Each row comes from the steps of one path. Every step used is in the known rows, and no mark comes twice. Write the path behind each row, first mark first.
Known rows
kazud/sagub/bifa/pude: [-0.25  0.57  0.94  0.26 -1.43 -1.46  0.30 -0.04 -1.02  0.40 -2.59 -1.82
  0.82 -0.02  0.01  1.37 -1.26  1.43 -0.44 -2.18  1.45  0.88  1.61  4.12
  1.19]
narik/vava/bifa/pude: [-0.43 -0.33  0.46 -1.11 -1.42 -0.95 -0.67  0.64  1.45  0.40 -2.38 -1.15
 -0.26  0.21 -0.74  0.50 -1.26 -1.46 -1.02 -3.11  0.29  0.35  2.34  3.68
  1.19]
narik/vava: [-0.51  0.49 -0.40 -0.68 -0.75  0.72 -0.69  0.34  0.81 -0.28  0.18  0.57
 -0.41  0.32  0.32  0.24  0.62 -1.21 -0.97  0.39 -0.64  0.54  1.27  1.71
 -0.93]
bifa/pude/mudit: [-0.06 -0.24  0.21 -1.22 -1.36 -0.19  2.02  0.40 -1.61 -0.28 -2.38 -1.31
  0.97  0.22 -1.49 -0.28 -0.58  0.99 -0.46 -1.60 -0.28  0.99  1.04 -0.09
  1.01]
bisur/geli/dukur: [ 0.69  0.12 -0.61  0.02  1.35 -1.49  2.83  1.41 -0.84  0.49  1.03 -0.56
 -0.11  0.24  0.56 -0.11  1.85  2.33 -0.87 -0.67 -0.94 -0.65 -0.41  1.72
 -1.43]
dukur/geli/bera/vava/mudit/pude/bifa/sagub/kazud: [ 0.77  0.83 -0.90 -1.95 -1.61 -0.67  1.81  0.51 -2.09 -0.04 -1.30  0.10
  1.46  1.30 -1.80 -0.26 -0.44  2.78  0.53 -3.54 -1.00  1.61  2.09 -0.56
  0.57]
bera/vava/mudit: [ 0.72  0.17  0.05 -0.11 -0.43 -0.07  0.62  0.31 -2.00 -0.21 -2.57  0.21
  0.65  0.46  0.76  0.73  0.93  1.25  0.18 -0.74 -1.56  1.31  0.83  2.09
 -0.12]
bera/vava: [ 0.27  0.23  0.17  0.17 -1.10 -0.02 -0.55  0.02  0.63 -0.33 -0.47  0.53
  0.04  0.74  0.93  0.13  1.40  0.77 -0.19  0.43 -0.72  0.58  0.91  1.07
 -0.47]
bera/vava/mudit/pude/bifa/sagub: [ 1.01 -0.56 -0.20 -0.23 -0.03 -0.70  0.01  0.43 -2.37 -0.31 -2.54 -0.15
  1.37  0.61 -1.56  0.51 -1.42  1.68  0.48 -4.09 -0.19  0.30  0.91  1.89
  2.29]
bisur/geli: [ 0.24  0.16 -0.08 -0.04  0.09 -1.08  1.45  0.73 -0.48  0.29 -0.20 -0.03
 -0.11  0.02  0.45 -0.23  1.28  0.54 -0.56 -0.99  0.15 -0.16  0.78  1.50
  0.35]
narik/vava/bifa: [-0.28 -0.02 -0.07 -0.09 -0.75 -1.23 -1.73  0.83  0.30  0.42 -1.39  0.19
 -0.84 -0.30 -0.04  0.54 -0.30 -1.96 -0.95 -2.20  0.05  0.07  1.57  3.51
  0.69]
bisur/geli/rono: [ 0.53 -0.73 -0.65 -0.83 -0.66  0.68  1.66  0.80 -0.80 -0.19 -0.53 -0.31
  0.44  0.15  1.72 -0.20  2.04  1.67 -0.51 -0.34  0.07 -0.08  0.20  1.48
  0.83]
bera/vava/bifa/pude/mudit: [ 0.38 -0.30  0.76 -0.51 -2.42 -1.83  0.34  0.99 -1.50  0.04 -4.36 -1.08
  0.58  0.42 -0.92  0.33 -0.16  0.89 -0.62 -3.75 -0.28  1.10  2.04  2.69
  2.24]
bifa/vava/bera: [-0.17  0.93  0.05 -0.81 -1.94  0.97  1.39  0.26  0.43  0.40  0.42  0.00
  0.08  0.63  0.03  0.47 -2.77 -0.66 -0.28  0.81 -0.93  0.69  1.27 -1.19
  0.62]
sagub/bifa: [-0.50  0.57  0.51  0.67  0.16 -1.87  0.28  0.40 -0.94  0.29 -1.64 -0.06
  0.43  0.19 -0.36  0.71 -0.65  0.03 -0.48 -1.78  0.63  0.19  0.06  1.88
  0.55]
kazud/sagub/bifa/pude/mudit/vava: [ 0.07  0.88  0.79 -0.93 -2.02  1.79  2.27  0.55 -4.59 -0.75 -3.46 -1.66
  0.82 -0.43 -0.45  1.62 -1.20  2.50 -0.82 -2.86  0.72  1.98  2.45  4.50
  1.45]
kazud/sagub/bifa/vava: [-0.23  1.42  0.29  0.76 -2.33  0.02  0.00  0.31 -1.91  0.09 -1.02 -0.69
  0.04  0.23  1.31  1.89 -1.40  1.90 -0.96 -1.83  0.98  0.83  1.97  4.35
  0.03]
bera/vava/bifa: [ 0.45 -0.15  0.54  0.62 -1.15 -1.68 -1.48  0.52  0.09  0.30 -1.88  0.21
 -0.39  0.22  0.40  0.53  0.50 -0.15 -0.20 -2.18 -0.02  0.11  1.16  3.00
  1.28]
pude/mudit/vava/bifa/sagub: [ 0.76  0.15 -0.11 -2.07 -1.97  1.41 -0.04  1.02 -4.60 -0.34 -1.15  0.27
 -0.63 -0.84 -0.73  0.89 -2.28  1.10  0.10 -3.42  0.36 -0.22  2.13  2.59
  2.40]
mudit/pude/bifa: [ 0.02 -0.94  0.11  1.20  1.68 -0.39  0.68  0.27  0.04 -0.32 -1.31 -0.81
  0.91  0.18 -2.36 -0.45 -0.61 -0.29 -0.29 -3.26  0.99 -0.02 -1.18 -0.19
  1.77]
bera/vava/mudit/pude/bifa/sagub/kazud: [ 0.91 -0.39 -0.23 -0.51 -0.36  0.72  0.26 -0.52 -2.72 -0.51 -2.56  0.36
  1.40  1.27 -1.70  0.40 -0.33  2.12  0.03 -4.32 -0.60  0.85  2.68  0.96
  1.87]
dukur/geli: [-0.02  0.64 -0.59 -0.78 -0.97 -0.58  0.61  0.35  0.87 -0.17 -0.56  0.12
 -0.46 -0.12  0.14 -0.20  1.32  1.40 -0.16 -0.38  0.13  0.09 -0.43  1.16
 -0.57]
kazud/sagub/bifa: [-0.09  0.90  0.49  1.08 -0.86 -1.66 -0.68  0.17 -1.89  0.18 -1.45 -0.44
  0.23 -0.51  0.78  1.38 -0.47  0.95 -0.26 -1.48  1.26  0.68  0.97  4.09
  0.85]
bera/vava/narik: [ 0.48  0.07  0.27  0.53 -1.21  1.43  0.09 -0.07  0.37  0.07 -0.21  0.27
  0.10  1.31  2.76  0.45  0.96 -0.69  0.24  0.82 -1.33  0.92  1.06  3.00
  0.89]
vava/mudit/pude: [ 0.43 -0.81 -0.24  0.13  1.94  1.47  2.62 -0.01 -2.16 -0.53 -2.54 -1.35
  1.04  0.20 -1.74  0.50 -1.10  0.42  0.60 -1.39 -0.63  1.37 -0.18 -0.24
  1.64]
bera/vava/mudit/pude: [ 0.69 -0.51 -0.04  0.25  0.63  1.48  2.05  0.03 -1.59 -0.84 -2.97 -0.78
  1.12  0.95 -0.88  0.69  0.40  1.11  0.43 -1.01 -1.38  1.90  0.61  0.92
  1.23]

Which path is each row?
[ 0.26  1.26  0.15  0.53 -1.61 -0.04  0.74  0.63 -4.42  0.44 -2.84 -1.09
  0.51 -0.15  1.23  2.48 -1.88  2.44 -0.48 -2.79  0.14  1.57  2.00  5.35
  0.59] => kazud/sagub/bifa/vava/mudit
[ 0.71 -0.66 -0.44 -0.61  0.75  0.66  0.93 -0.52 -3.18 -0.11 -1.97 -0.15
  1.44  0.51 -2.53  0.23 -1.59  1.56  0.17 -4.80  0.13  0.27  1.74 -0.24
  2.29] => vava/mudit/pude/bifa/sagub/kazud
[-0.37  0.62  0.77 -1.61 -1.10  1.40  3.29  0.87 -3.69 -0.69 -3.61 -1.14
  1.04  0.20 -1.43  0.89 -1.37  1.33 -0.93 -3.21  0.16  1.47  1.52  2.54
  1.27] => sagub/bifa/pude/mudit/vava
[-0.66  1.50  0.48 -0.22 -1.65 -0.71  1.54  0.72 -0.59  0.65 -1.22 -0.01
  0.50  0.74 -0.43  1.26 -3.31 -0.79 -0.73 -0.99 -0.33  0.85  1.38  1.00
  1.31] => sagub/bifa/vava/bera
[-0.03  0.26 -0.29 -1.54 -2.16 -1.21 -2.62  0.69 -0.13  0.47 -0.23  0.64
 -1.05 -0.25 -0.03  0.76 -2.08 -0.94 -0.45 -2.47  0.43 -0.78  2.74  3.60
  1.32] => narik/vava/bifa/sagub
[-0.59  0.24  1.03 -0.39 -0.50 -1.76  1.18  0.21 -0.06  0.36 -2.94 -1.40
  1.03  0.65 -1.06  0.54 -1.50  0.43 -0.53 -2.68  0.85  0.45  0.67  2.07
  1.13] => sagub/bifa/pude
[-0.10  0.32  0.06  0.41 -0.68 -0.47 -0.40  0.79 -0.20  0.34 -0.13 -0.03
  0.23  0.28  0.10  0.11 -1.20  0.54 -1.14 -3.32  0.54 -0.59  0.06  1.49
 -0.29] => pude/bifa/vava
[ 0.28 -0.64 -0.15  0.03  0.36 -0.60 -0.29  0.09 -0.44 -0.13 -0.16 -0.39
  0.73  0.24 -2.32 -0.20 -2.36  0.56  0.21 -3.37  1.34 -0.95 -0.05 -0.07
  2.15] => mudit/pude/bifa/sagub
[ 0.70 -0.05  0.10 -1.74 -1.29  1.49 -1.07  0.33 -1.99  0.08 -0.07  0.20
 -0.95 -0.59 -0.12  1.00 -2.57  0.72  0.53 -2.56  0.90 -1.13  1.78  2.60
  1.83] => mudit/vava/bifa/sagub
[ 0.18  1.33 -0.27 -1.00 -2.31  0.28  1.21  0.92  0.90  0.49  1.14  0.02
  0.07  1.43  2.65 -0.14  0.56 -0.04  0.75  1.65 -1.61  1.81  0.54  1.83
 -0.38] => dukur/geli/bera/vava/narik
[-0.44 -0.22  0.20 -1.32 -2.15 -1.23  0.40  1.26 -1.37  0.05 -3.63 -1.10
  0.07 -0.03 -1.53  0.21 -1.06 -0.85 -1.36 -3.99 -0.20  1.09  2.61  3.50
  1.72] => narik/vava/bifa/pude/mudit
[ 0.10  0.88  0.18 -2.10 -3.77 -3.07  1.77  1.97 -0.95  0.33 -2.82 -1.37
  0.63  0.50 -1.03 -0.30 -0.42  1.46 -0.26 -2.98 -0.63  1.97  1.63  1.37
  1.08] => dukur/geli/bera/vava/bifa/pude/mudit
[ 0.05 -0.50  0.11  1.14  0.22  2.57  1.92  0.42 -0.03  0.02 -0.48 -1.29
  0.75  1.48  0.19  0.32 -2.26 -0.78 -0.47 -3.18  0.17  0.36  0.19  2.16
  2.37] => mudit/pude/bifa/vava/narik
[ 0.72  0.32 -0.26 -2.38 -2.21  2.82  0.16  0.08 -4.63 -0.48 -1.19  0.75
 -0.54 -0.31 -0.76  0.83 -1.23  1.57 -0.29 -3.68 -0.07  0.23  3.90  1.54
  1.97] => pude/mudit/vava/bifa/sagub/kazud
[-0.06 -0.38 -0.59 -0.57  1.13  2.10  2.07  0.36 -1.35 -0.75 -2.53 -0.76
  0.58  0.53 -1.42  0.74 -0.59 -0.76 -0.31 -0.94 -1.22  1.88  1.07  1.48
  0.72] => narik/vava/mudit/pude
[-0.18  0.42  0.94 -1.13 -1.18  3.08  3.95  0.78 -3.96 -0.27 -3.15 -1.49
  1.05  0.86  0.49  1.15 -1.87  0.05 -0.51 -2.80 -0.41  1.92  1.71  4.70
  2.62] => sagub/bifa/pude/mudit/vava/narik
[ 0.44  1.11  0.09 -0.69 -1.24 -1.58  1.65  1.35 -0.41  0.45  1.05  0.08
  0.38  0.84  1.19 -0.36  1.17  0.41 -0.28  0.75 -0.88  1.15  1.50 -0.01
 -0.63] => bisur/geli/bera/vava
[-0.06  0.30 -0.48 -0.90  0.15  0.54  0.39  0.72 -1.89 -0.02 -1.80  0.25
  0.11 -0.08  0.21  0.77  0.07 -0.63 -0.52 -0.66 -1.41  1.32  1.35  2.77
 -0.48] => narik/vava/mudit
[ 0.10  0.03  0.33 -2.06 -1.26  3.28  3.10  0.36 -2.52 -0.94 -2.12 -1.19
  0.55  0.07 -1.10  0.22 -0.93  1.60 -0.58 -1.44 -0.49  1.29  1.47  0.76
  0.62] => bifa/pude/mudit/vava
[ 0.24 -0.56 -0.35 -0.45  0.03  0.77 -0.21 -0.79 -0.55 -0.32 -0.34  0.22
  0.89  0.81 -2.28 -0.35 -1.29  1.07 -0.13 -3.58  0.89 -0.48  1.87 -1.18
  1.90] => mudit/pude/bifa/sagub/kazud
[-0.09 -0.54 -0.37  0.46  1.84  0.03  1.04  0.94 -1.85 -0.39 -2.89 -0.54
  1.12  0.01 -2.07  0.31 -0.73 -1.10 -0.83 -3.86 -0.43  1.26  0.21  2.62
  1.24] => narik/vava/mudit/pude/bifa
[-0.07  1.26  0.35  1.12 -2.47  1.64  0.52  0.23 -2.14  0.65 -0.67 -0.95
  0.03  0.72  3.27  2.26 -1.93  0.52 -0.41 -1.51  0.42  1.25  2.33  6.33
  1.38] => kazud/sagub/bifa/vava/narik
[-0.14  0.03  0.17  0.45 -0.02  0.65  2.08  0.51  0.52  0.14 -0.95 -0.77
  1.10  0.77 -2.52  0.12 -3.41 -1.27 -0.55 -2.46  0.04  0.72  0.18 -1.50
  2.29] => mudit/pude/bifa/vava/bera
[ 0.40 -1.06  0.01  1.14  2.46 -0.46  1.65  0.63 -2.53 -0.06 -3.08 -1.14
  1.52 -0.16 -2.50  0.11 -1.24  0.25  0.10 -4.27  0.15  0.69 -1.11  1.04
  2.12] => vava/mudit/pude/bifa
[ 0.53  1.39 -0.56 -1.41 -1.55 -1.29  1.81  1.35 -1.52  0.36 -0.96 -0.12
  0.63  0.56  0.52  0.12  0.60  1.80  0.58  0.09 -1.83  2.21  0.26  0.58
 -1.24] => dukur/geli/bera/vava/mudit
[ 0.39  0.43 -0.36 -0.66 -0.68  1.35  1.68  0.49 -2.50  0.07 -1.52 -0.67
  0.38  0.49  0.65  1.12 -1.40  1.40 -0.14 -1.52 -0.96  0.77  0.95  1.26
 -0.34] => bifa/vava/mudit
